Each row was made from one path, in order. Every step used is in the known rows, and no mark comes twice. Write each row's path.
Known rows:
S-N-W: [  9 -15  -9  18 -17 -14 -30  -5  21  41  22  17  -6  16  16   9 -25 -16
 -13  10  -7  20  15]
C-S-N: [ -1  -9  -8  24 -14 -12 -30   5  14  33  21  16  -3   1  18  12 -31  -5
   4  20  14 -19  25]
L-E-W-G-S-N: [ 19 -17 -45  36 -21  -7  32 -50 -12  50   9  30 -21  -6  10  42 -25   2
  14  19 -17  22  38]
S-C-W-G: [  1  13 -38 -42  13  -3  13 -26  35  12   4  13  -6 -18 -54  30  -8  37
 -11   0  -2  -8  -9]
E-W-G: [  7 -12 -30  -6 -22  -8  10 -29   3  16 -15   9  -4   9   5  21  -1  25
  -2   0 -25  21  14]
G-S-C-W-E-L: [ 44  50 -40   0  39  -5  29 -35  46  26  29  -1  25 -35 -46  34 -31  67
   6  -5  15 -40  35]
N-S-C-W-E-L: [ 57  15 -13 -32  29   7  31 -22  67  38  21   0  23 -26 -49  11 -12  46
  -9  -7  16 -29   3]
V-C-S-N-W-E: [ 51 -19 -17  27 -19 -42 -50 -24  30  35  45 -14  -2  38  20  18 -34   9
 -19  33   1  -5  25]
S-C-W-E-L: [ 41  27 -30 -13  26  -6  27 -21  65  17  16  -5  28 -32 -51  28 -29  60
  -9  -5  20 -19  19]
C-W-G: [  2   8 -32 -20   6  -1   1 -30  27   1  15  29  -3   2 -26  13   6  13
   3  -5  -3  11  -9]
L-E-W-C-S-N: [ 22 -29 -24  50 -33 -12  60 -41  -5  36 -20 -21 -20   6  67  26 -60  31
   3  26  25 -16  43]
N-W-G-S-C: [ -4  18 -31  -2   1 -22 -16 -32  12  41  11   1 -13   6 -33  36 -13  34
  -3  10 -17 -12  16]
V-C-S-N-W: [ 24 -12 -12  17 -28 -33 -53 -12  21  31  22  -8 -17  37  51  21 -45  10
 -21  33  -5 -21  24]
E-W-G-S: [ 10  10 -40   9  -8  -9  11 -43 -16  24   0  12  -9   7  10  27  -2  30
  12  -2 -29   0  35]
E-W-G-S-C: [  8  14 -47 -12   0 -11  25 -40  -6  35 -12   0 -12 -14 -16  45 -14  58
   1   5 -27 -20  33]
E-W-C-S: [ 11   0 -19  23 -16 -14  38 -35  -8   8 -31 -38 -10  18  68  11 -36  61
   2   7  13 -39  39]
G-S-N-W-E-L: [ 42  17 -25  54  -3 -26 -30 -28  42  68  51  18  20   4  -3  25 -36  16
  15   2   3   8  57]
S-N-W-E-L: [ 39  -7 -16  43 -17 -26 -32 -13  60  60  37  14  26   6  -6  18 -35   6
  -1   4   6  30  39]
N-S-C-W-G: [ 18  -1 -20 -62  17   7  20 -29  37  31   8  17 -12 -12 -50  13  10  22
 -11  -3  -6 -19 -25]
V-C-W-G-S-N: [ 30  20 -50 -16   8 -17 -18 -49   8  30  43  40 -23   2   0  32  -8  12
   9   2 -17 -15  25]

Which path is each row?
[ 11  17 -23 -38  24   5  28 -14  26  -1   0  -2  -1 -21 -28  20 -20  37
 -22   3   7 -27  -6] | S-C-W
[  2  27 -16  -7  20  -2  16 -11 -10  19   3 -10  -8 -21 -22  23 -14  34
   2   5  -2 -40  18] | G-S-C
[ -2   6 -31  17  -3 -13 -26 -24  -2  53  35  44 -10  -7 -17  24   1 -10
  28  -1 -13   7  33] | W-G-S-N
[ 11  10 -20  37  -3 -21   1 -40  -6  54  18  -2 -20  16  42  11 -31  12
  16  -5   7 -15  46] | G-S-N-W-C
[ 62  25 -28  -9  13 -12   4 -33  47  -5  23  -7  20   0  -6  16 -17  47
  -7  -4   8 -13  16] | V-C-W-E-L
[ 31  10  -7  25   1 -10  -2  -8  38  18  15  -1  31 -10 -22  10 -10  23
  12  -7  12  10  26] | W-E-L
[  2 -13 -10  34 -22 -22 -44  -4  28  43  26  10  -5  26  33  14 -45  -2
  -9  28   7  -7  24] | C-S-N-W
[ 16 -12 -27  30 -25 -19  24 -32  -1  40 -15 -15 -14  11  72  19 -50  44
   3   9  13 -28  55] | E-W-C-S-N
[  8  12 -18  20   7  -6 -13 -11  -9  40  31  28 -10 -12   8  13 -12 -11
  18   2  -2 -11  34] | G-S-N
[ 39   1 -25  39   7 -24 -23 -32  11  54  58  15   2  14 -11  16 -17  -8
   7  10  -4  16  35] | G-S-N-W-E
[ -4  11 -24  20  -5 -20 -28 -35   3  32  23  12  -9  25  -7  18  -1   9
  11   4 -19   6  16] | N-W-G-S
[ 36 -23 -15  26  -7 -24 -27 -18  31  44  44  12   9  16 -13   9 -17 -13
  -9  10   0  39  15] | S-N-W-E
[ 14  39 -33 -24  39   6  31 -28   9  10  14   1  -7 -23 -24  25 -22  46
  -6   3   3 -49   8] | G-S-C-W
[ 15 -17 -15  44 -25  -6  73 -43 -13   3 -36 -43 -18  15  64  18 -48  48
   1  24  26 -26  25] | L-E-W-C-S
[ 44  23 -24   7  20  -2  12 -25  54   7  28   7  29 -12 -25  11 -17  34
   4 -10  18   1  17] | C-W-E-L
[ -9  22 -29 -12  10 -11   0 -24  -1  31   6   7  -9 -18 -46  34  -1  32
  11   2 -11 -22  18] | W-G-S-C
[ -7 -19 -24  30 -35 -32 -60 -16  37  55  30  26  -9  30   8  24 -33  -3
   0  24  -3  12  23] | C-S-N-W-G
[ 34   4  -9  34 -10 -21 -19 -16  50  28  20 -11  30  14  -9  11 -23  25
  -2  -1   7  20  23] | N-W-E-L
[ 29   5  -5 -59  29  17  34 -15  31  19   5   1  -9 -15 -27   2  -2  25
 -20  -1   3 -37 -22] | N-S-C-W
[ 39   6 -23  -8  27   0  20 -30  28  -9  34   5  12  -2 -33   2   2  14
  -4  -2  11  11  -5] | C-W-E
[ -2  -5 -10  30 -13 -19  -1 -16   5  37   5  -4 -13   4  43   8 -34  16
  17   7  30 -31  38] | W-C-S-N
[ -7  16 -22   9   3  -9 -11 -26 -10  21  18  20  -9   1 -21  16  13   7
  25  -2 -13  -3  17] | W-G-S
[ 33  -2 -17  58 -22 -34 -49 -11  66  61  42   7  24  15  10  24 -52  20
   3  20  19   2  49] | C-S-N-W-E-L
[  9 -12 -11  25 -17 -22  -1 -28  12  44   6  -5 -14  19  39   6 -29   5
   1  -2  11   6  28] | S-N-W-C
